Each row comes from the steps of one path. Every step used is in the known rows, and no mark comes twice. Write the path behind each row, first mark first.
Known rows
zemis/lumiv/timi: [ -9.8 -12.2  -1.8  -7.4 -23.2  39.7  24.1  -6.3 -21.0  18.4 -33.2  -2.1
 -13.0   5.3  -2.7  32.3 -10.4  -2.9  11.1  22.1 -19.7  23.6  29.2]
timi/lumiv/pareb/zemis: [  9.5  31.4  -5.5 -18.4   8.7  -5.6  -6.2 -13.0  11.9   3.8  -3.1 -15.2
 -20.5 -25.1  -6.1 -48.2  35.0   4.6   9.9 -15.5 -19.5  12.5  22.5]
timi/pareb/zemis/lumiv/nini: [ -8.0  30.7 -11.1 -32.6 -33.4  30.1   2.4 -16.1 -12.7  38.0 -14.4 -36.2
  -5.3  22.4 -12.4  27.8  -2.7  11.7  17.6 -43.1 -23.4  -2.5  24.7]
pareb/lumiv/nini/timi: [-26.6  26.8  23.9 -25.3 -29.3 -11.5  27.6  -9.6  -3.6  20.7 -10.5  -7.8
  -5.6 -15.3   3.9   4.7  22.2   3.4  16.1   5.6 -31.1 -14.3   4.6]
lumiv/nini/timi: [-11.4  31.4  23.5 -14.0 -36.5  13.6  16.2  10.2  18.6  21.5 -16.7 -17.1
  -1.7 -18.8   0.0 -21.5  10.4  21.2   4.5 -17.2 -16.1 -10.0  -3.6]
nini/lumiv/pareb/zemis: [ -2.9  17.0  -7.8  -1.4 -27.5   6.8 -12.5  -5.6  17.7  -5.9 -16.0 -12.2
 -44.5  36.6   1.0 -28.8  30.4  -2.2  16.6 -10.3 -15.4  49.0   3.8]
nini/timi/zemis: [-34.7  40.4  -3.1  -4.2 -30.0  20.8 -32.5   6.7  22.1   6.7  -6.6  -8.9
 -23.6 -17.2  10.7 -25.2  16.8  21.5   2.3  -7.9   1.1 -15.2  18.0]
timi/lumiv/pareb: [ 10.3   8.0  -5.9  -5.7   3.2   7.3  14.1  -6.7   0.7  15.4  -1.7  -4.1
  -2.9 -43.4  14.6 -39.7  42.8   4.0 -12.8  -9.9 -23.0   5.0  21.9]
masusa/zemis/pareb/timi: [ -3.9  37.8 -35.1 -30.4  21.7  23.5  -1.2 -17.6  19.2 -10.4  27.9  -1.8
   4.0  34.8 -17.2 -14.9  13.9  21.5 -32.8   3.5  -0.5   9.0  -9.2]
lumiv/zemis: [  1.5   1.9 -15.0  -2.1 -12.2  15.9  -1.3  -0.7 -15.8  -0.8  -0.8 -14.7
  21.3  -2.4   9.4  15.5   8.6  32.6 -23.6  -4.7 -25.8  18.5   4.0]
zemis/pareb/timi: [  5.4   6.1 -21.6 -15.4  20.5  27.4  11.2 -16.9  25.0  -2.0   8.6 -25.2
  -1.5   7.2 -18.3 -13.3  22.7   9.0 -11.8  17.2   1.1   0.3 -14.4]
timi/lumiv/zemis/pareb: [  6.2   8.5 -20.5 -31.4  18.4  39.3   3.9 -22.2 -16.7   7.0  11.7 -21.7
  25.6 -15.6  13.7 -17.5  49.0   9.5 -32.6   6.1 -46.6   6.2  14.7]
nini/lumiv/masusa/zemis: [-18.6   3.9 -21.7   4.9 -28.6  -7.6 -27.3   1.5   6.7 -25.2 -14.6  38.2
 -10.8  25.8  42.7   5.0  21.1  -3.3 -10.7 -17.3  -0.1  45.9   3.9]
masusa/zemis: [-12.6  34.7 -13.3 -10.5   1.0  -0.7 -13.2   0.6  -4.3  -8.2  19.8  21.6
   6.8  21.7   1.0  -1.9 -10.9  12.6 -18.4 -13.3  -7.1   9.9   5.4]
masusa/zemis/lumiv/timi: [-20.8  23.1 -13.9 -17.6 -20.4  38.0  13.3  -7.2 -23.8  11.1 -11.8  19.8
  -5.9  25.5   0.5  31.1 -19.2   8.2  -7.4   8.4 -22.4  34.2  34.3]
timi/lumiv/masusa: [  5.7 -19.0  -7.0   0.6   3.3 -19.3  -8.2  -7.1   3.8  -8.5 -20.8  12.7
   6.5 -56.8  33.1 -14.4  38.9 -10.6  -0.8 -14.0  -3.8  -3.5  18.2]
pareb/lumiv/timi/zemis: [-33.2   3.3 -13.8 -27.0 -37.5  15.6   2.2 -29.7 -20.8  17.1   8.9  10.7
 -40.8 -21.6   4.7  13.7  27.7  -4.7   5.7  21.1  -1.3  19.0  44.3]
pareb/timi/zemis/lumiv/masusa: [-24.2 -13.9 -41.7  10.6 -31.0  24.1 -18.0  -8.2  -1.2   1.5 -11.8  -1.9
  -3.1 -33.8  26.2  19.7  36.2   9.0   0.9  -2.2   8.2   9.5  23.7]
zemis/lumiv: [ -9.1  -6.0  -1.8   4.5  -2.8  15.1  10.1  -1.3 -24.8   9.8 -11.1   3.1
  11.1  13.7   6.5  27.5  -5.4 -16.0   8.3  15.6 -25.8  -0.8  12.6]
masusa/zemis/pareb/lumiv/nini/timi: [-38.5  70.7   3.0 -60.4 -15.5   4.4  21.6 -26.3  -4.6  12.2  14.3   5.9
  -1.6  34.5  -6.2 -18.8  20.1   6.0 -24.1  -2.2 -50.8  -1.5  19.8]
pareb/zemis: [ -0.6  26.5  -2.7  -7.2   0.1 -16.8 -17.4  -8.0  10.4 -12.4  -0.5 -13.1
 -15.6  22.0 -20.1  -9.3  -7.1   3.9  18.9  -9.9   1.0  11.5  -0.3]
masusa/zemis/lumiv/nini: [-17.7  28.7  -3.8 -24.0 -31.1  29.5  23.1  -2.1 -32.9  25.3  21.7  19.2
  26.3  18.9   4.9  18.7  -2.6  -1.6 -13.2 -17.4 -37.1  13.9  14.7]
nini/lumiv: [ -4.5 -14.9   3.5   4.6 -15.3  17.1 -10.6   5.1   5.5  -0.1  -5.1   9.8
 -17.1  16.4  26.1   7.5  24.3 -19.4  16.4  13.7   6.1  22.0 -19.5]
pareb/lumiv: [-13.7  -0.7   0.5  -8.9   5.1 -24.4  11.0 -19.4 -23.9   0.1   8.2  11.0
  -5.0   5.0   3.0  25.3  12.6 -14.8   7.7  20.8 -14.1  -1.9   9.2]
pareb/timi: [ 10.6  -3.7 -14.3   5.7   6.4   6.9   3.5   0.1  22.7  -2.7   1.7 -12.3
   2.4 -17.9  -3.8   8.6  16.3  18.1   3.5  11.7  21.8  -1.5 -25.1]
timi/pareb/zemis: [ -2.8  32.8 -20.1 -17.5  -0.5  -1.9 -32.3 -16.5  10.3   8.0 -15.9 -30.3
 -22.2  26.1 -15.5  10.7 -10.1  28.4  12.2 -37.9   5.3  -3.6  16.9]
lumiv/nini/timi/zemis/pareb: [-34.2  48.0  -2.0 -41.8 -45.2  52.5   3.9 -15.7  20.9  28.0  12.2 -27.4
 -21.2  -7.7  -3.0 -55.8  39.3  11.6 -15.9 -14.9 -26.0 -10.6  25.4]
pareb/zemis/lumiv: [-10.3  23.3  -3.3  -6.8   0.4   0.2  -8.7  -8.9 -12.8  -3.4 -10.0 -10.4
  -4.3  36.8 -14.2  19.6 -12.6 -10.6  28.6   5.8 -21.3   9.1  14.5]

Which path is each row?
[-31.2   9.1 -18.8  -2.5 -28.0  37.2 -10.2  -4.5 -25.7  20.2  12.4   3.3
  -3.6   0.2  14.7  16.5  14.3 -11.2   4.3   5.5 -12.1  -1.0  32.7] | timi/zemis/lumiv
[-21.4  52.3  20.5 -18.5 -33.3  16.8   8.1   1.5   6.0  18.8 -30.7 -28.4
  -4.3  17.8 -11.7  -0.4  -2.7   9.4  33.0  -8.4 -36.0  -0.6  13.2] | pareb/zemis/lumiv/nini/timi
[-20.8  25.9  22.9  -9.4 -37.8  33.6  25.5  10.5  -7.4  31.7 -27.6 -16.2
  10.9  -4.9   7.9   9.8   4.0   5.3  16.0  -0.6 -38.0  -9.5   9.3] | zemis/lumiv/nini/timi
[-34.0 -10.3 -28.5   5.6 -40.3  13.5 -17.1  -6.7 -16.5   2.5 -14.8   9.9
  -1.9 -16.1  32.3  14.3  20.3  -6.5  -2.9 -10.5 -13.7  10.8  49.5] | timi/zemis/lumiv/masusa
[ -3.3   9.3 -25.2 -21.6   3.4  33.4   4.7 -20.2 -15.2  -5.3   6.3 -24.3
  18.6  24.6  -3.5  -3.1  15.3  23.5 -41.4   0.8 -42.2  18.9  13.8] | lumiv/zemis/pareb
[-42.6  -3.2 -32.9 -29.9 -18.7  -8.9 -11.4 -44.1 -12.7  -8.5   5.9   5.5
 -20.4   3.5  14.3 -10.6  48.4 -20.6 -22.7   3.6 -22.6   8.0  54.9] | timi/zemis/pareb/lumiv/masusa
[-16.4   3.5 -32.0 -19.8 -12.4   4.2  -6.9 -25.3 -39.2  17.1  -8.7 -21.8
  10.0   9.5  16.0  61.3  15.8  41.8 -20.8 -15.8 -37.0   0.7  26.1] | timi/pareb/lumiv/zemis
[-28.1  36.1  16.9 -49.0 -17.4   6.6  34.7 -25.6   1.3  19.7  -6.1 -17.5
  -9.1  12.0  -7.1 -16.2  31.0  -5.3  -2.0  13.0 -46.3 -13.7  14.1] | zemis/pareb/lumiv/nini/timi
[-17.9  37.4  -6.4  -7.4 -11.1  15.2 -23.8   6.8  20.5  19.3 -43.3 -30.2
 -18.3   1.6   8.7   4.4  -6.6  46.5  -0.3 -28.8  -7.8 -26.4  10.9] | nini/timi/pareb
[-22.0   7.7 -31.2 -18.2 -11.4  14.3 -21.4 -15.7  13.0 -25.7  -7.1  25.2
 -13.3  56.5  27.3 -16.0  29.4 -10.9 -28.3 -11.3 -18.3  44.3  15.7] | nini/lumiv/masusa/zemis/pareb
[-14.3 -18.2 -11.1  13.6 -14.9  -6.7   2.1  -4.1 -17.0  -7.4 -39.3   6.8
  14.6  -1.4  24.2  30.0  -0.4  -7.7   2.1  -1.9 -26.3   9.9  30.6] | zemis/lumiv/masusa
[-27.6  12.5 -26.4  -2.7 -41.1  44.4   1.6  -8.5 -26.4  25.9   4.6  -2.4
 -14.8  -2.9  12.6 -13.3  24.2   3.8 -13.3  -8.5 -33.2  16.2  52.2] | timi/zemis/lumiv/pareb
[ 14.5 -19.9 -20.9   7.9  11.7 -12.6  -8.9  -4.0  26.1  -9.9 -19.9  -1.8
   5.3 -77.9  26.4  -6.1  54.9  11.6   5.6  -0.7  17.7  -5.8  -7.8] | pareb/timi/lumiv/masusa
[-21.0 -13.5 -20.2 -22.3   7.3 -31.0   7.3 -36.8 -13.3 -18.8 -17.8   4.4
  -8.5  17.2   7.0   2.0  26.4 -21.1 -14.3  10.8 -33.6   8.6  34.7] | zemis/pareb/lumiv/masusa
[-12.3   2.7 -15.1   4.1 -12.6 -20.7 -14.8 -10.2  -5.9 -18.8 -37.8  -6.8
  -2.5  20.8   1.9  19.7  -3.7  -5.8  22.2  -9.5 -22.4  21.8  30.4] | pareb/zemis/lumiv/masusa
[-35.9  66.3 -10.6 -31.1 -40.3  42.9   1.0   4.9  -9.5  41.4 -20.1  -9.6
   7.2  22.8  14.5  25.1 -10.0  43.1 -11.3 -48.4 -42.0 -14.0  28.7] | masusa/zemis/lumiv/nini/timi/pareb
[-29.0  -6.2 -22.9 -35.2 -43.4  77.9  -5.4 -25.9  12.0  13.3   1.7  -2.3
 -61.6  20.2  11.1 -24.7  50.9 -17.7  -6.0  18.6  -0.6  44.9  29.0] | nini/lumiv/timi/zemis/pareb
[ -5.6   2.9 -10.8   6.3 -17.9  24.1  24.6  -1.9 -21.1  17.6 -20.8  -8.1
  -0.4  12.2   5.0   3.4   4.9   0.7  -6.7  -3.6 -42.5  16.8  31.6] | zemis/lumiv/pareb
[-11.1  -1.0 -13.9  -9.5 -10.1 -11.5   7.3 -17.8 -38.7  -2.6   4.9  -3.4
  17.4   5.8  12.9  41.4  22.2  15.8 -13.7  17.4 -38.7  15.2  10.3] | pareb/lumiv/zemis
[-26.4  17.6 -24.9 -28.4  -9.5  37.1 -13.3 -22.8   2.1   8.8  29.9  -7.5
 -18.2  12.4  -2.4 -35.4  30.4 -10.7 -22.7   0.0  -8.1   0.2  30.3] | timi/zemis/pareb
[ -9.7  14.2 -38.6  -1.0 -29.9  35.5  -3.6  -8.1  23.7  14.8  14.3 -18.1
 -24.0 -36.9   1.9 -32.8  45.6  35.6 -19.8 -13.2  12.6  16.3  14.1] | lumiv/pareb/timi/zemis
[  4.6  16.1 -34.8  -4.8  10.6 -14.0 -18.8  -5.7  21.3 -16.8   3.9  24.1
  14.5 -51.3  27.8  -8.7  40.6  21.5 -15.4 -14.2  11.0   7.5  -3.7] | pareb/timi/lumiv/masusa/zemis
[-15.8  13.0 -32.5  -5.3 -16.3  -5.7 -31.2 -19.2  -2.9   0.5 -52.8 -23.1
 -12.0  24.2   6.2  36.8  -8.2  18.6  16.8 -44.7 -21.0   7.8  46.1] | timi/pareb/zemis/lumiv/masusa
[ 11.1  -0.6 -10.6  -8.4   3.4  18.1  -2.9  -4.3 -18.3   8.2   6.5  -8.9
  26.3 -44.0  26.6   3.7  38.3  19.7 -17.3   0.2 -26.0   2.9   2.1] | timi/lumiv/zemis
[-20.2  30.4 -16.0  -9.1   0.0  13.9  -1.5  -0.4 -31.0   4.4   9.1  23.6
  19.3  38.6   8.8  25.8 -17.3  -0.9 -12.2  -1.0 -29.2  11.6  17.7] | masusa/zemis/lumiv
[ 12.5 -15.1 -30.7 -17.0  24.8   5.8  -0.1 -23.2  30.7  -9.9 -14.4 -13.5
   2.7 -46.0  15.2 -27.5  64.0  -0.4 -12.5   8.1  -0.1  -2.8   2.9] | zemis/pareb/timi/lumiv/masusa
[-25.6  28.0 -34.0 -27.5 -25.2  52.6  -4.1 -12.7 -24.3  30.7 -27.7   3.8
 -13.3  33.3   2.9  48.7 -27.0  33.8 -13.5 -24.8 -22.7  18.3  48.5] | masusa/zemis/lumiv/timi/pareb
[-33.7  39.6 -22.8  -3.0 -23.3  -5.7 -40.4  -4.3  16.9  -1.5 -83.2 -33.5
 -19.6  25.6  11.3  25.7 -12.5  36.8  22.1 -39.7 -32.8  -5.5  43.3] | nini/timi/pareb/zemis/lumiv/masusa
[-57.6  28.2 -20.8 -25.4 -26.5  -9.5 -21.4 -29.7   9.4  -8.9 -20.6  -3.8
 -31.6   1.3  22.4 -22.1  44.8  -1.8 -12.8   6.0 -36.7  -5.5  54.1] | nini/timi/zemis/pareb/lumiv/masusa
[-17.7   2.5 -16.9 -22.1   3.7 -10.6  -4.6 -23.2 -24.6  21.0  -7.9  -5.9
 -13.5  12.6   7.7  44.4  10.6   9.8   1.5 -10.7 -10.3 -18.5  19.9] | timi/pareb/lumiv
[  2.5  39.4 -33.8 -36.4  41.2  27.6  -5.0 -20.7  15.4  -0.9  34.7   6.0
   6.8 -10.2  -0.4 -28.1  43.2  10.3 -27.9   6.3  -2.4  -3.4  -8.5] | masusa/zemis/pareb/timi/lumiv
[-25.1  55.2 -17.1 -30.5  13.6  -2.4 -25.8  -8.7  24.4 -18.7 -24.4  12.1
  -1.4  -7.6  26.9 -46.5  32.1  14.1 -30.9 -17.8 -38.2  -4.6  34.9] | nini/timi/lumiv/masusa/zemis/pareb
[-23.6   9.2 -24.2 -41.9 -27.2  58.5  -0.3 -30.0   5.4  16.5   6.9 -13.1
 -43.6   3.2 -13.5 -33.1  23.4  -0.8 -19.2   4.7  -6.4  22.3  46.8] | lumiv/timi/zemis/pareb
[-17.8  -2.0  -7.8 -45.7  -1.0  14.2  29.8 -40.1 -15.8   7.8 -11.7  -5.8
 -32.5  23.0 -16.5   9.1  16.0 -14.8  -6.9  39.0 -28.4  18.2  35.2] | zemis/pareb/lumiv/timi
[-14.8  -3.8 -36.5   6.1 -44.1  52.6 -10.2  -2.8  26.5  16.2   7.4  -9.5
 -44.5 -21.4  23.7 -27.7  74.2  18.7  -3.8   0.7  17.0  36.2  -3.6] | nini/lumiv/pareb/timi/zemis
[ -4.8  -0.9 -17.4 -19.1 -22.3  38.0  -1.3 -15.3   4.9  27.5 -36.6 -21.3
 -33.4  -7.1  -5.1  20.8  -8.9  33.8  -4.3 -21.9   6.2   8.6  31.2] | lumiv/timi/pareb
[-17.9  35.5 -23.2  -7.4 -15.5  20.5  11.5  -2.5 -26.3  10.1  -0.3  16.6
   5.5  30.7   7.3  -0.2  -8.0  12.8 -27.7 -12.1 -47.0  29.0  39.1] | masusa/zemis/lumiv/pareb
[-13.1  41.8 -22.8 -33.7  15.4  16.6  -6.5 -17.0  -2.2  -7.9  25.9  12.1
   0.7  47.4 -12.7 -19.8  -4.4   3.3 -38.0  -7.2 -23.6  12.8  17.4] | masusa/zemis/pareb
[ 10.4  39.1 -20.4 -53.6  10.8  37.8  21.1 -21.6  13.1  20.6  49.4  -2.1
  15.9 -27.3  -3.7 -35.3  57.4  10.2 -29.5  -7.9  -7.5  -3.3 -14.1] | masusa/zemis/pareb/timi/lumiv/nini
[-14.2 -10.7   1.7 -19.4 -13.7  -1.7  22.9 -25.4 -17.3   8.4 -17.5   6.2
 -28.5  -4.3  -3.8  30.0   9.5  -4.2  11.1  30.5  -7.9  21.2  25.2] | pareb/lumiv/timi
[ -8.6  -5.2 -20.9 -15.3 -15.4  49.8  -1.3 -12.8  -7.4  -0.7  -1.6 -16.0
   0.9  44.6  20.4   2.3  42.9   3.6 -25.1  14.2 -38.0  42.6  -5.4] | nini/lumiv/zemis/pareb
[-23.3 -13.8 -13.0 -13.0 -58.0  58.9 -15.5  -7.8   9.0  16.7  -4.0   9.7
 -55.7  -2.1  23.7  -3.9  42.9  -6.7  11.1  13.2  16.7  42.7  17.3] | nini/lumiv/timi/zemis
